Each row was made from one walk, in order. Every step used is in the known rows, and no mark comes twice. Write each row's walk.
Known rows:
W Z N V M: [ 38  -5  -4 -28  24  15 -10  15   9  -7 -12   7  13  -4 -13  -3   7 -17
   8 -58 -19  13  -3 -36 -30 -24 -38   1  -2  -7 -28 -11  12  16  22   5
  26  13   5  -1  11  27   1  -1   0   1  -9  11  19  -3  16   8 -12]
R V M Z N K: [ 35   2  13 -13  17  17 -22  19  14 -11 -12  -5  16  15 -14  -2  11  19
  27 -43 -46   9  17 -28 -22 -27 -39   6  -8   8 -17  -6  -4   3  26  -8
  13   1   6   3  32  21   6  -1   8   6 -23   6   9  -4  14   2 -11]
M D W K E Z N: [ 14   7  -2 -32  22  21 -10  13  26 -13  -6 -40   1   1  -8  -3  22  -9
   8 -28   0  13  -3 -28 -45 -21  -5  18 -10 -11  -9 -20  -7  -3   2  12
  -7  21  43 -10 -16  22 -14   5  -4   9 -17  13  33   4  -7  30 -19]
R V W: [ 30  11   5 -23  19  22  12  -2  39 -14 -11  -2  13   6  -8  -4  18  -1
   2 -30 -28  23   7 -30 -49 -23 -15 -18  -4  11  -6   0  25  -2  12  21
  12  34   8 -10  -6  13   1   9 -13   6   3  18  38 -62   3  33 -10]
D N V W K E Z: [ 14  11   1 -37  21  23  -4  -2  38 -18  -8 -16   7  -6  -6   5  18   1
  11 -15 -15  20  10 -12 -29 -18   2  -4  -9  -9  -4 -12  -4   4   5  13
  -3  34   0 -18 -15  11  -4   5  -1   2 -17  13  34  11   9  41  -1]
X D W K: [ 18   6 -15 -26  19  17   7   0  17 -16   3 -17   4   4  -6  -6  20  17
  -5  -6 -17  17   2 -29 -65 -24   7  -1  -7  -7  -3   1  17 -10   0  24
  -4  30  16 -12 -12  13 -14   6 -23  12   2  28  47 -55   5  28 -25]
M D W K: [ 24   5 -13 -20  19  19   3   4  28 -15  -1 -28   0   4  -9  -1  25  10
   5  -9 -10  17  -3 -22 -59 -23  -6  19  -9   2   2  -3   9 -14   2  25
  -9  16  18 -15  -6  16 -10   6 -11  13  -1  36  36 -54   2  21 -26]
V E D N K M Z: [ 16   5  13 -16  27  27  -5   3  37 -23  -6 -14  11  -6 -13  10  18  63
   2 -38 -21   5  20  11  16 -21 -11  30   1  10 -26 -16 -21  -9  10  -7
   1  19  -3   8   9  17  -8  12  16  13 -35  -8  16  36  24  17 -11]
N V: [ 31   5 -18 -21  23  14   5   0  27 -12  -6  -4  10  -7 -10  -3  13  -5
  10  -8 -21  23   3 -21 -20 -26 -29 -14   1   6  -7   1  22  10  15  12
  21  24 -16  -5 -14  21  -1  14  -6   7   3  33  32 -33  15   7 -12]
K M D E Z N: [ 20  -1   7 -27  29  26   0  10  32 -13  -7 -26   4 -16  -7  -3  16   0
  -5 -35   5  12 -12 -25   7 -21 -25  51   2  -4 -33 -25  -6   6   5   7
   9  23  33   0  -6  34 -17  10 -12  10 -25  -5  20  14   4  22  -4]
R V M Z N K E D: [ 23   8  13 -23  16  22 -26  19  18 -16 -12  -9  18  12 -11   2  20  24
  16 -64 -45  12  18 -10 -10 -29 -19  -9  -7  -2 -24 -19 -12   1  28  -4
   2   5  19  13  16  22   3  -3  19   7 -30 -13  11  34   7   5 -11]
M Z N K E: [ 25   5  -2 -20  26  14 -20  12  35 -10  -5 -22  14  16 -12  -2  13   6
  21 -24  -4   9  24 -23  -5 -26 -19  -2 -11  12  -9 -13   4  11   9  -9
  14  26  15  -5  -4  27  -2  11  -8  10 -19  13  19  36   7   8  -2]
X D E Z N K: [ 17  10  -3 -23  18  21 -11  12  23 -15   1 -21   4  -1 -12  -9  12   5
   2 -25   4  13  14 -42  -2 -27   9  14  -3   2 -16 -10 -15   1  14  -6
  13  35  22  -7 -14  31 -14  13 -31  11 -15  -1  32  18   6  10  -6]
N K M V: [ 27  -7 -10 -19  26  17 -12  -1  41 -19  -5   4  13   7  -7   1  22  41
   6  -3 -24   9   6  -9 -19 -27 -23  17  -3  -1 -15   2  17   2  18   8
  10  12   6   3  15  20  -7  14  -1  12 -16  14  11 -19  15 -10 -12]
D N K E Z M: [ 12  -5   7 -27  23  22 -13  14  39 -18  -3   1  10   2 -11   0  11  14
  15 -25 -51   8  18 -21  -8 -19 -20  -3  -1   2 -16  -6  -4   2   6 -10
  12  30  16  -1   0  10  -4   9   0  12  -8   6  18  32  23   4  -2]
Z N K: [ 34  -4  -7 -14  29  10 -14   9  26 -12  -4  -6   8  20 -12  -5  10  13
  17 -20  -6  14  17 -24 -30 -25 -13  -5  -4  18 -12  -5   3   0  16  -6
  14  20   8   2  -5  26  -4  21 -18  14   5  28  22   9   7   1 -11]
Z N V: [ 38   0 -17 -24  26  10  -6   5  23  -7  -9  -4   9   1 -11  -6   8 -15
  21 -26  -8  22   5 -19 -21 -26 -31  -9   1   8 -12 -12   9  12  15   8
  22  19  -8   2 -12  30  -1  16  -8   5   6  24  30   4   5   7 -13]
D W Z: [ 23   3 -11 -25  27  17  10   4  30  -9  -6  -2   8 -10 -15   0  14  -1
 -10 -21 -11  14   2 -52 -44 -21 -21  -4  -3   5  -7   3  33   1   0  20
  22  40   8 -17  -8  14  -9   4 -14   7  -2  25  47 -50  14  27 -13]
M V E: [ 31  14 -10 -23  18  17   7   7  24 -10  -4 -18  16  -1  -8  -3  23   1
  -1 -16  14  10   5  -9 -16 -23 -18  -5  -1  11   6  -6   0   5  11  25
  24  21   6  -6  -8  31  -2  14   9   8  -2  -2  24 -40   6  13  -7]
V E D W K: [ 21  10 -11 -24  17  20   7   5  17 -21  -1 -37  11   5  -8   4  29  38
 -13 -27 -11  15   6  -4 -51 -23  16  -3  -3  -3   1  -9 -19 -16   6  21
  -7  18  11  -3 -24  17  -8   7   4  11  -1  11  39 -33   7  34 -20]
M V E Z N K: [ 28  12  -3 -22  17  19 -11  21  29 -15  -7 -21  12   5 -14  -4  21  14
  12 -26  15   5  16 -25  -2 -26 -14   3  -5   6  -3 -11 -28  11  23  -1
  21  14  17   1   0  34  -4  14  16   6 -14 -10  19  13   5  11  -8]
K E D: [ 15  10  -7 -28  25  17   6   1  31 -18  -4 -15  12  -1  -5   0  24   9
 -11 -34  -5  19   3  -2 -14 -23  -5 -24  -1   1 -16  -9  20   1   8  14
   9  34  15   6 -26  23  -5  13   4  14  -4  15  33   2   8  11 -10]
Z N V W: [ 41   3 -14 -27  23  11   4  -2  43 -10 -12 -13  10   1 -13  -4   9 -18
  13 -27   1  21   9 -31 -41 -24 -17 -15  -3  19 -12 -13   5   6  11  12
  17  29 -13  -3 -11  27  -2  20 -19   4   8  13  36   0   4  33 -17]
W V M D E Z N K: [ 24  14   8 -20  11  24 -18  20  15 -14  -6 -17   7  -5  -9  -1  26  -3
  17 -51 -20   0   2 -19 -22 -26 -16  45  -8  -3 -20 -23 -32   3  32   8
   7   6  19  -5  10  37  -4  -1   1  10 -24   7  11  35  12   9  -9]
E Z M: [ 22  -8   5 -21  19  17   6  14  36 -20  -5 -11  10 -15 -14  -6  12   8
   1 -26 -31  10   1 -42 -12 -21 -49 -15   3   3 -20   5  19  16   8   6
  27  26  14   6  -8  14  -2  12   3   8   0  22  31 -27  22  17 -11]
Z M D: [ 30  -4  -4 -17  17  19  -1  10  40 -15  -2 -10   5  -4 -11  -7  17  -2
  11 -37 -31  11  -5 -23 -27 -23 -34   3   0  10 -16  -2  14   1   7  14
  12  15  24   4  -2  20  -3  11  -1  14   7  22  27 -37  13  10 -20]
N V E Z M: [ 24   5  -4 -25  14  20   1  14  31 -18  -8 -14  15 -18 -13  -5  13   5
   4 -38 -41  13   6 -28  -2 -26 -33  -5   4  -1 -11  -6 -12  20  18   6
  31  17   0   4 -20  19  -2   4  17   1  -5   1  23 -23  23  23  -8]
M V E Z: [ 22  17   2 -25  19  20   8  11  27 -16  -7 -24  14 -18 -13  -4  23   7
  -4 -15  15   8   3 -20   0 -22 -28  -5  -2  -1   0  -5  -2  13  12  19
  30  24   7  -7  -7  27  -5  12  20   4 -15  -4  30 -33  10  20  -4]

Write each row's walk:
[ 18  -6   2 -24  31  20 -15   5  30 -17  -4 -20  10   5  -7   2  14  27
  -3 -24 -19  12   8 -30   8 -24 -18  40   1  -5 -26 -13 -10   5  13 -10
  12  22  21   0  -3  29 -14  16 -23  10 -22   0  15  25  14  11   6]  D E Z N K M
[ 15   4   4 -32  20  25 -15  18  11 -14  -6 -41   5  -3  -6  -2  24  -6
   4 -41  -6   8  -4 -23 -46 -22 -12  22 -10 -13 -18 -23 -16  -4   7  12
 -11  10  37  -8   9  25 -13   1   4   8 -21   0  18   9   1  20 -19]  V M D W K E Z N
[ 23   8  -8 -33  25  14  -7   9  26 -10 -12 -13  11 -10 -11  -5   9 -23
  11 -28  -5  21   6 -25  -4 -25 -29 -13  -1  -7 -17 -18   6  22  14   4
  22  28   8  -3 -26  27  -5  12   3   2 -13  11  25  31   6  15  -4]  K E Z N V
[ 37   4  10 -14  16  13 -18  15  16 -12  -6  -4  14   7 -14  -1  18  14
  28 -41 -25  -2  17 -20 -28 -25 -40  14  -6   7 -17 -13  -2  10  29   1
  17   4  -4   0  23  31   7  -2   8   7 -18  23  12  39  21  14 -12]  W V M Z N K
[ 14   1  -5 -31  19  26 -15   7  31 -16  -3 -13   9  -4  -9  -6  17  24
  -3 -25   5   6   4 -29   2 -28  -3  38   0 -13 -23 -15 -15   5  17   3
   6  24  27   3   8  33 -16  12 -16  11 -31 -24  20  25   6   8  -8]  X D E Z N K M V
[ 27   8  11 -23  18  20 -26  18  14  -9 -12 -11  20  16  -8  -2  16   9
  24 -51 -45  11  16 -22 -14 -27 -31   2  -9   6 -14 -16  -1   8  21  -6
   9   6  17   1  21  21   3  -5   4   5 -28  -6   5  15   7   0  -3]  R V M Z N K E
[ 26   4  -7 -28  26  21   6   0  27 -15  -6 -12  19   0  -3  -1  22  24
  -9 -22  -2   9  -3   2  -3 -23 -23  19   3  -3 -11 -10   3   6   9  24
  18  16   9   2   4  27  -9  13   9   9 -13  -9  17 -38  11  13  -6]  K M V E
[ 32   2  -2 -18  20  19   4   9  18 -11  -9 -18  17 -22 -14   0  13   5
  10 -20 -21  12   6 -26   3 -27 -55  -1  -1   3 -17  -4  15  15  17  10
  25  11 -29  -9  19  23   2   5  11   2 -17  15  17 -20  27   5 -13]  N V M Z
[ 12   8  -9 -21  24  18 -10   3  37 -21  -1 -10  12  13  -6   1  24  30
  -2 -28 -23  17  14  -2 -12 -28   6 -23  -6   4 -13  -7  11  -4  16   2
   1  26  16   4 -19  20  -5  12   1  17  -9  19  22  13  12  -3 -10]  N K E D
[ 37   3  -4 -32  21  16  -1  10  47  -8 -15   0  10   1 -16  -5  14 -15
   4 -43  30   8   2 -45 -48 -19 -22 -11  -9   7  -6 -11  18   8  11  21
  22  37  19  -6   4  30   1  11  -5   4  -5  -3  42 -18  -4  45 -12]  M V W Z N
[ 35   3  -8 -25  16  16   4  -1  42 -18  -5 -24  10  10  -8   0  27  15
   5  -7   8  12   3 -20 -56 -21 -10  -7 -10  -2  11   3  12  -4   9  29
   2  24  13 -12   3  23   4  16  -7   7   0  19  34 -59   1  33 -13]  M V W K
[ 21   0 -12 -23  20  18   6   1  25 -21   0 -25   7   3 -10   4  27  32
  -7 -13 -22  18   5 -19 -59 -23   0  -7  -2  -3  -4  -1   7 -15   6  21
  -8  20   4  -2 -15  15  -7  14  -5  12   1  32  45 -35   9  25 -24]  E D W K
[ 17  14  10 -21  24  20  14  10  22 -17  -6 -28  12 -13 -11  -3  18   6
  -9 -21   5  13   6 -28   4 -21 -22  -4   0   5 -10  -5   3  13   8   9
  27  30  10  -7 -20  26  -7  12   8   7 -11  14  30 -31  16  20  -2]  V E Z
[ 33  -8 -12 -25  15  14  -5  12  38 -13  -4  -2  14  -3 -11  -6  17   5
  10 -22 -24   9   2 -31 -24 -22 -47 -11   1   2  -3   2  17   6   8  20
  23  16  10   5   7  21   4  13   2   9   8   9  27 -39  13  10 -16]  Z M V
[ 10  17  21 -26  18  31 -13  17  21 -16 -10   4   7   1  -7   2  22   6
  19 -40 -48  13  10  -5 -14 -22 -14  17  -6  -1 -22 -15  -7  -7  19  -2
  -6  10  26  -7  24  11  -7  -4  19  10 -34  -1   4  13  13  -8 -10]  R V M D N K E Z
[ 19  15  15 -24   7  26   2  23  32 -18  -9 -10  10 -12 -12  -8  23   1
   8 -57 -46  13  -6 -23 -16 -24 -32  16  -1  -9 -14  -9 -11   6  18  12
  16  13  42   8 -11  13  -3  -4  25   5 -15  -3  18 -56  11  23 -15]  R V E Z M D
[ 28   5  10 -26   7  25   0  15  57 -16 -13  15   8  -2 -13  -6  19  -9
   6 -70 -49  11  -5 -48 -58 -22 -25   5  -8   1 -14  -2  22  -3  16  20
   9  30  45   0   2  10   3  -9   3   6  -9   7  36 -72   5  39 -19]  R V W Z M D
[ 29   6   7 -22  21  18   1   8   4 -13  -9   4  16   2  -6  -3  18   5
   5 -37 -44  18  -1 -19 -29 -24 -36 -10   2   3 -18   0  21   0  19  17
  16  10   7  -2  16  17   2   4  -1   6  -3  15  19 -55  13   1 -10]  R V M
[ 18  -5   0 -24  18  22   0  13  33 -15  -2 -23  14 -12 -11  -2  15   2
  -6 -25 -34  11   0 -49   6 -21 -37   7   5   1 -12  -3   2  11   3   8
  26  30  15  -1 -13  22  -5  10 -17   8  -2   2  29 -27  21  24   4]  D E Z M
[ 24   8  -2 -11  25  20  -3   7  38 -13  -2  -1  -3   5 -13   0  17  12
  23 -13 -16  14  12  -3 -26 -21  -3  19  -5  19 -12  -4   1 -15   7   1
  -2  21  11  -8  11  17  -7  18  -8  17  -7  29  23  -1  12  -6 -17]  M D N K
[  8   7   6 -30  16  28  -4  12  15 -18  -4 -41   5 -12  -4   1  27   4
  -7 -25 -17  10  -7 -24 -38 -23 -10  17  -9 -18 -13 -11  -3  -4   6  20
 -10  14  29 -16   7  16 -14  -1   9   9 -23   8  18 -24  10  18 -18]  V M D W K E Z
[ 20  10   0 -26   9  18   5  14  43 -18  -7  -8   3 -27 -15  -4  23  -6
   9 -42 -43   4  -5 -37 -48 -22 -39  18   0  -3 -14  -8   4   3  15  29
  10  22  16   2  -7  13  -7  -4  11   8  -5  27  36 -15  17  42 -29]  E Z M D W V
[ 16   9 -13 -32  27  21   1   1  30 -13  -8   0   9  -9  -7   4  17   1
   9 -31 -22  23   9  10  -5 -21  -7 -16   4   0 -18 -20   3  -5   8  12
   4  28 -12   3 -19  18  -5  12   9   9  -6  12  31  37  11  10 -13]  K E D N V
[ 21  13   2 -22  29  23  16   8  23 -16  -4 -11  10  -6 -11   3  20  20
  -4 -39   0  15  10   7  -5 -17  -5  -8   6  14 -15 -16 -17 -10   3  13
   9  26  -2   4 -13  23  -6  21   8  12   1   0  37  10  13  21 -11]  V E D N
[ 23  -8   2 -19  37  19  -7  -5  33 -17  -3  12   7  12  -7   4  13  39
  10 -13 -35  13  11   1 -15 -20 -15  24   3   7 -23  -3  12  -8   2  -5
   4  21  -3  -2  14  12  -9  16 -13  16 -10  25  19   8  21  -5  -8]  D N K M
[  3  16   7 -29  23  26  -4   6  31 -17  -1  -2   3  -3  -8  -5  14   8
   5 -17 -13  13  20 -18  -7 -21   8  -6  -4  -3 -21  -9   8  -2   6  -7
   4  43  13 -11  -9  12 -15  12 -10  14 -19  13  29  32  17   1  -9]  X D N K E Z
[ 20  17  14 -20  10  24 -10  22  39 -22  -7   8   5  -4 -13  -1  25  18
  27 -53 -48  -1  11  -4 -28 -21 -14  38  -4   0 -11 -16 -35  -2  24   4
   6  11  22   3  -4  16  -3  -4  26  10 -17  14  17  25  22  23 -16]  W V E Z M D N K
[ 20  29   0 -35  14  20   9  14  17 -11  -9 -13   9 -15 -12 -10  20 -16
  -1 -52   5   6   7 -31 -46 -22  -4   9  -1   0 -12 -24 -19   6  15  22
  17  37  14  -5 -28  27 -16   2   1   5  -9   2  50  13   5  54 -23]  X D W V E Z N
[ 18  30   0 -25  12  23  15  11  30 -16  -9 -22   5 -23 -12  -2  32  -8
   0 -34  -7   6  -1 -21 -38 -23 -15  22  -6   3  -7 -17 -10   1  16  29
  11  27   9 -11 -20  22 -14  -4  20   6 -17  18  38 -17  11  40 -22]  M D W V E Z
[ 26  -8  -5 -22  31  20 -11  -1  39 -16  -4  14   9   5  -8   5  17  37
  17  -6 -20  10  10   2 -14 -21 -16  23   1   2 -17  -4   6  -8   6   5
   3  13  -1  -1  28  18  -8  15  -2  13 -13   7  14  11  14  -9 -12]  D N K M V
[ 23   3   1 -37  26  19 -12  13  10 -10 -12 -17  16 -12  -7  -4  11 -19
  10 -43 -18  15  -1 -21   1 -26 -34  -8   2  -9 -29 -23  -5  20  18   2
  21  15   3   0   1  27  -5   8  10   1 -16  -1  12  32  14   8  -5]  K E Z N V M
[ 21  -8   6 -24  30  21  -4   0  26 -19  -1  -4  -2   2  -3   3  25  30
  14 -20 -19  14 -10  12 -31 -16 -11  43  -2 -13 -22  -9   8 -13  -4  13
 -13  13  26  -1  10  16  -9   7  -2  14 -16  32  18 -18  10  11 -15]  W K M D N
[ 16  10  10 -19  17  31   9  13  16 -14  -4 -36   6 -28  -8  -1  24  -5
 -10 -29  -1   9 -10 -27  10 -23 -28  26  -2   0 -22 -13  -5   0  11  15
  13  19  14 -15  10  31  -9  10  -5  10 -19  -4  17 -27  17   4  -4]  V M D E Z
[ 20  -2  -2 -13  27  19  -7  -2  43 -22  -3  -4   4   7  -7   0  21  37
   3 -18 -31  11  -1   0 -18 -28 -14  33  -3   2 -25  -2  18  -5  13   1
  -3  14  22   1   7  19 -13  14  -4  17 -18  30   8 -25  18  -9 -18]  N K M D
[ 26  19 -12 -22  17  17  10   2  34 -10  -5  -3   2  -9 -10  -2  27 -12
  10 -25 -15  10  -2 -18 -60 -23 -17  18  -6  10  -6 -10  15  -6  12  36
   6  24   3 -11 -12  19  -9   1   0  11   0  41  39 -27   7  32 -28]  M D W V
[ 22  11  12 -20  12  31 -21  21  12 -13  -9 -18   8   3 -10  -3  22   1
  14 -51 -35  11   6 -28 -14 -29 -14  38  -4  -2 -21 -18 -31  -5  28  -3
   2   4  33  -3  19  30  -5   2  -2   8 -28 -14   4  -4   4   0  -7]  R V M D E Z N K
[ 20  -7  -4 -16  32  17  -7  -5  34 -21  -2   1  12  13  -5   1  16  43
  -1 -11 -38  14   7 -12 -17 -26 -17  18   0   2 -24   2  24   1  11  -1
   8  21   8   3   5  18 -10  15 -12  15 -12  30  13 -20  21  -4  -8]  N K M
[ 24  -9   8 -20  34  15 -14   6  36 -22  -7  -7   9   5 -12  -2  10  35
   6 -26 -18  11   7 -24  -5 -25 -26  23   1   0 -35  -7   7  14  17 -13
  13  22  17   8   5  22 -11  19  -7  12 -20  23  16  20  17   4 -10]  E Z N K M
